Each row comes from the steps of one path. Every step used is in the known rows, and no mark comes twice. Write the path behind each row, first mark first.
Known rows:
vidofa/favado: [  1.2  -3.9 -63.1  -8.9   8.6   1.8 -11.8   0.9  -2.9  37.1  -2.5  -6.4
  39.2 -23.5 -27.3 -19.3  -4.7  -1.1 -14.8   0.2]
puvese/kogi: [ -2.5   8.8 -30.3  13.0  -5.8  -6.0  26.7 -15.3  17.6 -20.3  -4.5  -4.9
  31.5  24.1  -9.2  27.6  30.3   7.8 -10.5  16.4]
puvese/kogi/vidofa/favado/ligafup: [-10.6  11.7 -41.6  44.9  20.1 -16.2   0.0  -0.7  39.3 -14.8   3.6 -42.3
  17.4  -1.0   4.2   4.6  17.7  -4.4 -14.8   9.3]
kala/gagi: [-25.3 -17.2 -11.3 -39.2   9.1  24.4   8.5 -10.6  11.4  -4.0 -31.4  12.2
   0.0  33.9 -26.6 -38.9   7.4  18.9  -5.1  12.0]
vidofa/favado/puvese: [-17.1   4.7 -49.3   6.2  11.9  16.7 -28.1  -5.4 -19.6  39.4  -9.9   9.5
  18.6 -24.3 -40.1 -35.3 -11.9 -10.2 -27.9   4.5]
masat/gagi/ligafup/favado/vidofa: [ 12.1 -10.2 -29.3 -11.2  12.9 -24.2  -5.5  -2.4 -27.6  11.6 -16.8 -14.1
  23.1 -14.5 -41.1   7.4   2.6  26.0  -1.9  14.4]
gagi/masat: [ 21.0  -1.3 -18.9  15.4  15.1   1.6  26.3   0.2   4.9 -12.4  -8.2  19.5
  19.8   5.2  12.2 -12.8  21.9  -8.4  -6.2   5.2]
kogi/vidofa/favado: [ 10.4  -5.3 -52.5   7.4  34.2   2.5  -2.1  -3.7  30.9  43.3  -6.5 -37.1
  24.7  -7.5 -12.0 -42.8  -3.8  -0.8  -4.6  -6.5]
favado/puvese: [-21.7   4.6 -13.8   0.5  10.6  33.2   3.7 -19.2  -4.9  22.7 -15.3   9.2
   4.1  16.4 -32.5 -40.6  10.1   6.7 -18.1  11.9]
gagi/ligafup: [ 43.2  -9.9 -16.0  -8.0  -3.0  12.5  45.4 -19.8   8.9   3.8 -24.7   2.5
  28.2  27.3   1.4  16.2   3.8  32.9   2.4  11.8]
favado/puvese/kogi: [-22.7  16.4 -14.2  25.9   1.9  17.5   4.7 -22.9  -2.6  -8.9 -14.8  12.9
   4.9  22.5 -26.6  -0.6  18.9  -0.2 -26.4  21.1]
puvese/kogi/masat/gagi/ligafup: [ -2.0  19.2 -14.2  12.0 -13.7 -45.4  16.6 -14.5   0.4 -22.8 -23.4 -16.1
   9.2  20.8 -26.4  45.3   5.8  30.2 -18.9   4.0]
masat/gagi/ligafup/favado/vidofa/kogi: [  1.7   0.9 -46.1 -21.2  -0.9 -14.8 -15.9   1.2 -27.6  20.0 -32.9   6.0
  32.3 -15.2 -50.4  -2.0  -2.0  26.9 -10.2  16.8]
puvese/kogi/masat/gagi: [-24.6  20.8 -22.2   6.0 -10.5 -45.1   6.6 -10.4   4.9 -14.3 -12.5 -21.0
  10.5  14.9 -35.8  25.2  13.3  22.2 -21.7   1.2]
ligafup/gagi/masat: [  7.0   5.6  11.8   5.5  32.3   7.0  48.8  12.9   7.7  -9.7 -28.4   5.6
  21.5  21.1   8.5 -28.1  10.0   8.1  10.7  36.2]
kala/gagi/ligafup/favado/puvese/kogi: [  3.8  -2.7  -1.2   8.9   2.4   6.7   4.4 -14.6 -15.4 -27.4 -45.6  23.0
 -10.2  28.2 -15.3   4.9 -10.5  10.3 -21.1  28.4]
masat/gagi/ligafup/favado/vidofa/kogi/puvese: [ -0.4  -9.8 -40.3 -19.0  -1.1 -49.5 -20.8  -7.0 -17.7  19.6 -28.2   5.6
  29.8  -1.9 -43.4 -20.7 -16.7  22.7  -7.0  13.8]
vidofa/favado/ligafup/gagi/masat: [-18.8   8.6 -25.4  25.7  30.0  -4.0  -1.9  31.0   5.6  -3.6  -4.4 -21.5
  17.6 -29.7   2.6 -33.3  -2.5  -2.9  -7.5  21.3]
masat/gagi/ligafup/favado/puvese: [ 15.0  -6.4 -21.6  -4.3   8.0 -18.6  -5.7 -15.6 -46.9  18.8 -30.8   4.8
  12.8  -8.5 -57.4  -2.1  -7.2  14.5 -10.7  13.9]
vidofa/kogi/masat/gagi/ligafup/favado/puvese: [-29.0  33.5 -48.9 -18.7 -26.6  -5.6 -24.9   0.2 -20.8  39.2 -55.5  19.2
  13.8  -2.4 -61.3 -32.1 -22.3  24.3 -37.9   1.6]
ligafup/favado/vidofa/kogi/masat/gagi: [-41.7  24.2 -60.5 -11.8   2.9 -13.9 -35.8  24.7  -1.3  37.7 -12.5 -28.1
  27.2 -25.9 -37.3 -37.7   0.4  19.2 -27.1   6.0]
masat/gagi/ligafup/favado: [ 27.0 -12.1 -31.9 -14.6   5.5 -27.8   4.9 -11.8 -36.5  17.3 -26.0  -3.2
  25.3  -8.4 -50.6   7.6  -2.6  18.4  -1.1  10.9]

Write each row's path:
[-45.6   2.3 -45.2 -26.9  -1.6  -5.0 -17.5   3.1  45.4  20.8  -6.6   1.4
  36.0  21.5  -6.8 -59.7   2.3  26.6 -10.4  13.4] : favado/vidofa/kogi/puvese
[-14.7  16.7 -24.3  44.1  30.8 -15.6  12.7   8.4  40.3 -17.0  -7.2 -48.0
  18.1   5.9   5.5  -2.2  13.1   2.0  -6.9  25.5] : puvese/kogi/vidofa/favado/ligafup/gagi
[ -4.1  18.5 -16.8  61.0  35.0 -23.9  13.7  12.6  34.8 -33.7  -7.8 -32.5
  11.9  -1.4  18.7   1.2  12.9 -12.1  -9.5  25.1] : puvese/kogi/vidofa/favado/ligafup/gagi/masat
[  2.7  22.4 -23.6  22.1 -11.1 -57.4   8.7  -7.2  -8.7 -14.7 -19.6 -24.3
  12.1   7.6 -25.9  45.1   0.8  20.2 -24.9   5.2] : puvese/kogi/masat/gagi/ligafup/favado
[ -7.9  18.9 -33.9  37.8   7.5  -3.4  -6.6  -6.1 -18.5  10.8  -5.2  -8.7
  13.0  -5.6 -22.8  -5.5   8.6 -15.5 -30.2  22.4] : ligafup/favado/puvese/kogi
[ -9.1  -2.6 -24.8 -23.7  -0.7  24.3  -5.5   3.7   1.8  -7.0 -47.5  21.0
   7.5  17.8 -12.0 -20.0 -12.0  27.3 -15.1  25.2] : kala/gagi/ligafup/favado/vidofa/kogi
[-38.9   4.3   7.1   1.8  26.5  18.6  34.3  20.4  34.1 -10.3  -4.8 -48.5
   9.7  18.2   3.0 -43.5  20.1  29.8  10.3  32.3] : favado/ligafup/gagi
[-24.9  17.4 -66.1  -6.8   5.4  13.9 -19.0  21.5   9.5  33.8  -4.3 -16.9
  40.0 -18.7 -15.6 -35.5  10.8  10.4 -21.4  16.9] : ligafup/favado/vidofa/kogi
[ 28.2  20.1 -12.6  40.1  -5.3 -15.8  18.8 -11.8 -13.6  -0.7 -25.8 -10.0
   4.5  11.4  -0.7  26.9 -13.9  15.7 -29.2  14.3] : gagi/ligafup/favado/puvese/kogi/masat
[-24.9  25.6 -42.9  29.1   1.2 -11.7 -29.0  -4.2 -11.7  17.0 -11.7  -1.2
   8.3 -18.0 -32.0  -5.8 -14.4  -8.0 -43.2   2.6] : vidofa/favado/puvese/kogi/masat
[-11.8   2.6 -45.6   5.9  22.5   2.6  -5.2  16.8   8.5  25.4  15.2 -44.1
  29.9 -16.3  -2.9 -24.6  15.4  10.3 -11.3  13.8] : ligafup/favado/vidofa
[ 19.0   0.6 -20.5  20.2  16.9 -30.0  -4.1 -19.8 -29.8   4.2 -32.7  -6.6
   6.8  -1.8 -47.1  11.4  -2.8   7.8 -11.8  16.3] : masat/gagi/ligafup/favado/puvese/kogi/vidofa
[-10.9  23.8 -21.8  25.9  -4.1 -52.4  -0.4   1.4  -0.2 -21.3 -10.6 -34.3
   9.4   1.8 -16.2  43.6   3.9  27.6 -23.9   7.8] : puvese/kogi/masat/gagi/ligafup/favado/vidofa
[ 15.7 -14.9 -10.0 -18.1   6.0   9.3  15.2  -8.5  -7.1  -7.4 -41.8  11.2
   1.8  25.4 -11.7 -10.5 -11.3  20.1  -7.3  19.6] : kala/gagi/ligafup/favado
[  8.3  -3.3   1.3  17.0  16.7   6.9   5.9 -16.9   0.2 -21.5 -47.2   8.4
 -16.9  32.8  -8.3  -7.5 -12.7   8.3 -18.8  25.3] : kala/gagi/ligafup/favado/puvese/kogi/vidofa
[-24.9   7.7  15.8  23.9  32.6   9.9  36.9  26.7  27.2 -29.5  -7.0 -28.2
   3.8  10.7  20.9 -39.0  21.6  15.1   7.7  30.6] : favado/ligafup/gagi/masat
[-26.8   6.8 -60.1  -4.5   4.4 -20.4 -23.7  14.8  19.0  35.0   2.1 -17.6
  37.2  -4.2  -7.5 -53.2  -3.9   6.2 -18.6  15.2] : ligafup/favado/vidofa/kogi/puvese
[ -4.1   1.1 -41.9  18.3  37.7  14.9 -15.2  -8.8  18.9  45.1 -12.4 -24.4
   9.4  -8.4 -22.5 -55.8  -9.5  -7.8 -16.4  -1.7] : kogi/vidofa/favado/puvese
[-33.6  30.0  -6.6  29.0  -3.9   0.5   3.1 -17.0   5.1  -5.0 -16.5  -5.3
  -7.7  23.2 -22.7  -4.6   7.5  10.0 -35.8   8.7] : favado/puvese/kogi/masat
[-19.0  24.1   1.6  25.6  -5.9 -15.3  -0.7 -23.6 -16.3 -12.1 -31.7   4.8
 -11.5  18.9 -39.1  15.9  -2.9  17.9 -32.3  10.2] : favado/puvese/kogi/masat/gagi/ligafup
[ 22.7   8.8 -43.1   2.7  -3.3  11.2   9.9   6.2   3.6  15.0 -24.0  -4.0
  36.2  -1.5   2.2   5.1  -3.8  28.2 -14.0  19.9] : gagi/ligafup/favado/vidofa/kogi
[-30.1   5.2 -31.9   9.2  25.3   3.5  -2.5  25.6  11.2  13.5  -1.9 -38.6
  23.4 -23.3 -10.4 -37.0  -2.8   9.5  -5.7  21.8] : vidofa/favado/ligafup/gagi
[-22.6   0.5 -53.8  10.6  13.1   3.1 -17.8  15.9  11.3  16.4  10.9 -30.9
  22.8 -30.4 -12.2 -28.7   3.9   2.5 -16.1   1.8] : vidofa/favado/ligafup
[-18.1  14.8 -10.7  36.4  19.2  15.1   5.7 -24.0  17.5  -3.3 -17.2  -6.2
  -1.9  26.5 -19.9 -16.7  16.3  -2.0 -22.2  17.2] : favado/puvese/kogi/vidofa
[ 14.5  19.8 -38.6   5.4  -7.6  -1.2   8.2  11.0  10.2  17.5 -25.5 -17.9
  25.3   1.0   5.2   3.9 -13.3  36.1 -21.0  10.9] : gagi/ligafup/favado/vidofa/kogi/masat
[-10.9  19.2 -36.0  26.7  -1.3 -27.4 -32.4  -9.4 -32.5  10.3 -26.1   7.3
   6.1 -22.4 -48.0  14.6 -24.0   1.0 -39.6   4.2] : vidofa/favado/puvese/kogi/masat/gagi/ligafup
